Each row comes from the steps of one walk. Every step used is in the known rows, and no mark comes twice. Write the walk behind each row, first mark first.
Known rows
a, n, s, u, f: [.04 -.07 -.18 .52 -.06 -.03 -.18 -.02 .35 .11 .18 .12 .06 -.03 -.06 .28 -.02 -.18 -.38 .11]
n, s, u, f, y, h: [-.07 .18 .10 -.22 -.08 .03 -.18 -.10 .26 -.05 .03 .30 -.18 .31 -.05 -.12 -.19 -.10 .17 -.01]
n, s, u, f, y: [-.02 .18 .02 -.09 -.07 .00 -.20 -.08 .26 .05 -.17 .14 -.04 .18 .03 -.06 -.20 -.12 .06 .10]
u, s, n, a: [.09 -.04 .10 .05 -.10 -.08 .12 .18 -.06 -.06 .16 -.13 .23 -.16 .11 -.07 .01 -.17 -.03 -.34]
h, n: [.13 -.20 -.20 -.02 -.09 .09 .69 -.01 -.10 .00 .25 -.08 .07 .08 .16 .06 .00 .03 -.24 .13]
u, s, n: [.20 -.05 .01 .12 -.01 -.09 .32 .17 .09 -.01 .42 -.11 .26 -.05 .15 -.15 .05 -.01 -.14 -.33]
s, n, a, u, f, h, y: [-.02 -.05 .07 .82 .04 -.13 -.49 .11 -.18 .13 .13 -.10 -.04 -.26 -.04 -.08 .25 -.29 -.09 .02]
s, u, f, h: [.00 .00 -.12 -.04 .05 -.17 -.05 -.04 .26 .15 -.09 .01 -.09 -.02 .08 -.07 .15 -.19 -.01 .02]
f, n: [-.09 -.07 -.04 -.12 .28 .00 .21 .01 .06 .11 -.55 -.19 .14 .41 .08 -.08 -.08 .03 .15 -.04]
a, u, f, y, h, n: [.01 .11 .04 -.11 .03 .04 -.26 -.11 -.02 -.03 .18 .12 -.21 -.23 -.20 -.02 .05 .31 -.03 .12]
s, n, a: [.00 -.05 .03 .17 -.03 -.04 .13 .06 -.25 .00 -.01 -.22 .15 .17 .12 .10 .00 -.17 .08 -.07]
f, y, h: [.01 -.03 .08 -.58 .23 .12 .03 -.09 -.02 -.17 -.18 .02 -.11 .58 .05 -.13 -.15 .21 .41 -.02]
u, f, y, h, n: [.14 .04 -.04 -.11 .09 .17 .28 -.10 .07 -.16 .37 .16 -.20 .01 .01 -.07 -.08 .20 -.02 .12]
u, f: [.18 -.06 -.15 .10 .06 .04 .32 -.16 .10 .05 .05 -.05 -.09 -.01 .08 .21 .01 .03 -.13 .18]
f, u, s, n: [.11 .05 -.03 .15 .12 .00 .30 .22 -.01 -.10 .08 -.10 .39 -.24 .14 -.06 .07 .16 .06 -.14]
f, y, h, n: [.03 -.05 .02 -.42 .11 .18 .34 -.02 -.09 -.19 .18 .08 -.07 .38 .08 -.16 -.13 .22 .18 .02]
a, n, s, u: [-.02 -.14 -.15 .27 -.06 -.03 -.13 .02 .27 .10 .03 .04 .17 .24 -.02 .22 -.04 -.19 -.24 .04]
s, u: [.02 .00 -.04 -.39 -.14 -.13 .16 -.08 .18 .14 -.20 -.09 .12 .21 .05 -.07 .06 -.20 .05 .04]
y, h, n: [.06 -.20 -.10 -.26 -.09 .12 .69 -.04 -.11 -.13 .48 .12 -.12 .32 .06 .00 .00 .03 -.07 .01]
a, u: [-.04 -.08 -.01 -.24 .02 -.09 -.20 -.10 -.08 .13 -.36 -.17 .00 .08 -.10 .18 .09 .14 .05 .09]
u, s: [.16 -.14 -.03 -.31 -.04 -.02 .37 .05 .14 -.02 -.05 -.08 .14 .01 .14 -.05 .00 .01 -.04 -.19]

Which walk is each row?
[-.03 .09 .08 .41 -.06 -.12 -.38 .00 -.19 .09 .03 -.15 .01 -.30 -.11 .18 .12 -.06 -.06 .00] -> s, n, a, u, f
[.08 -.04 -.05 -.26 .08 .07 .35 .11 .04 -.10 -.30 -.08 .28 -.16 .12 .03 .03 .17 .15 -.01] -> f, u, s
[-.10 .01 .11 .14 -.05 -.12 -.35 .05 -.31 .07 -.12 -.23 .10 -.04 -.07 .12 .08 -.07 .06 -.07] -> s, n, a, u
[-.06 .19 .16 .29 .07 -.07 -.62 .01 -.19 .04 -.12 -.15 .03 -.25 -.10 .07 .02 .10 .10 .01] -> s, n, a, u, f, y
[.06 .02 .10 .06 -.06 -.19 -.23 .12 .01 .09 .17 -.12 .20 -.27 -.09 -.07 .16 .12 -.11 -.29] -> a, u, s, n
[.05 .06 .05 -.11 .03 .18 .08 -.10 -.07 -.19 .13 .14 -.22 -.08 -.01 .00 -.13 .09 .08 .12] -> u, f, y, h, n, a
[-.08 .11 .05 .01 -.03 .10 -.32 -.07 -.03 -.07 .18 .25 -.27 -.09 -.19 .01 -.09 .26 -.03 .10] -> a, u, f, y, h, n, s
[-.04 .19 -.02 -.02 .05 -.15 .01 -.07 .37 .21 -.30 -.02 .07 -.06 -.06 -.20 .04 -.19 -.03 .02] -> s, u, f, n
[.02 .14 -.07 .09 -.19 .07 .20 -.01 .16 .00 .22 .19 .01 -.06 .06 -.12 -.15 -.07 -.22 .16] -> h, n, s, u, f, y
[.01 -.06 -.06 .45 -.12 -.05 -.05 .01 .27 .15 .07 .20 -.11 .15 .10 -.19 .05 -.47 -.13 .09] -> n, s, u, f, h, y
[-.05 .07 .04 .01 -.10 .07 -.24 -.04 -.21 -.01 -.20 -.06 -.07 -.43 -.12 .10 -.01 .12 -.09 .21] -> h, n, a, u, f, y
[-.01 -.17 -.20 .26 .06 .05 .21 .04 -.11 -.02 .06 .00 -.18 -.19 .14 .13 .07 -.10 -.16 .10] -> u, f, h, n, a
[-.15 -.13 .07 -.35 -.21 .05 .02 -.04 -.33 -.11 .09 .09 -.17 .02 -.15 .08 .05 -.05 .05 .00] -> y, h, n, a, u
[.01 .06 .05 .10 .03 .01 .14 .23 -.15 -.13 -.13 -.12 .38 -.33 .12 .01 .05 .05 .16 -.15] -> f, u, s, n, a
[-.02 .11 .12 -.24 .14 .01 -.50 -.16 .04 -.01 -.14 .07 -.24 -.06 -.22 .05 .01 .31 .18 .08] -> a, u, f, y, h
[-.10 .10 -.01 .14 .17 -.11 -.39 -.09 .11 .20 -.46 -.10 -.04 -.17 -.20 .05 .07 .16 -.03 .07] -> a, u, f, n
[-.15 -.17 -.17 .03 -.06 -.03 .24 .16 .01 .05 .11 .10 -.02 .28 .20 -.09 .00 -.21 -.10 -.06] -> f, h, n, s, u
[-.27 .03 .19 -.22 .07 -.12 -.51 .11 -.03 .09 -.86 -.17 .16 -.13 -.17 -.13 -.01 -.03 .21 -.26] -> f, n, a, u, s
[-.10 .19 .23 .15 .07 -.05 -.61 .00 -.19 -.06 .04 -.01 -.10 -.12 -.17 -.01 .02 .08 .21 -.10] -> s, n, a, u, f, y, h
[-.05 -.18 .00 -.31 -.17 .14 .47 -.03 -.28 -.18 .21 .09 -.15 .22 .02 .06 -.04 -.12 .05 .01] -> y, h, n, a
[.06 .05 -.02 .03 .04 .22 .21 -.07 .05 -.18 .37 .29 -.25 .16 .03 -.03 -.22 .18 -.02 .10] -> u, f, y, h, n, s
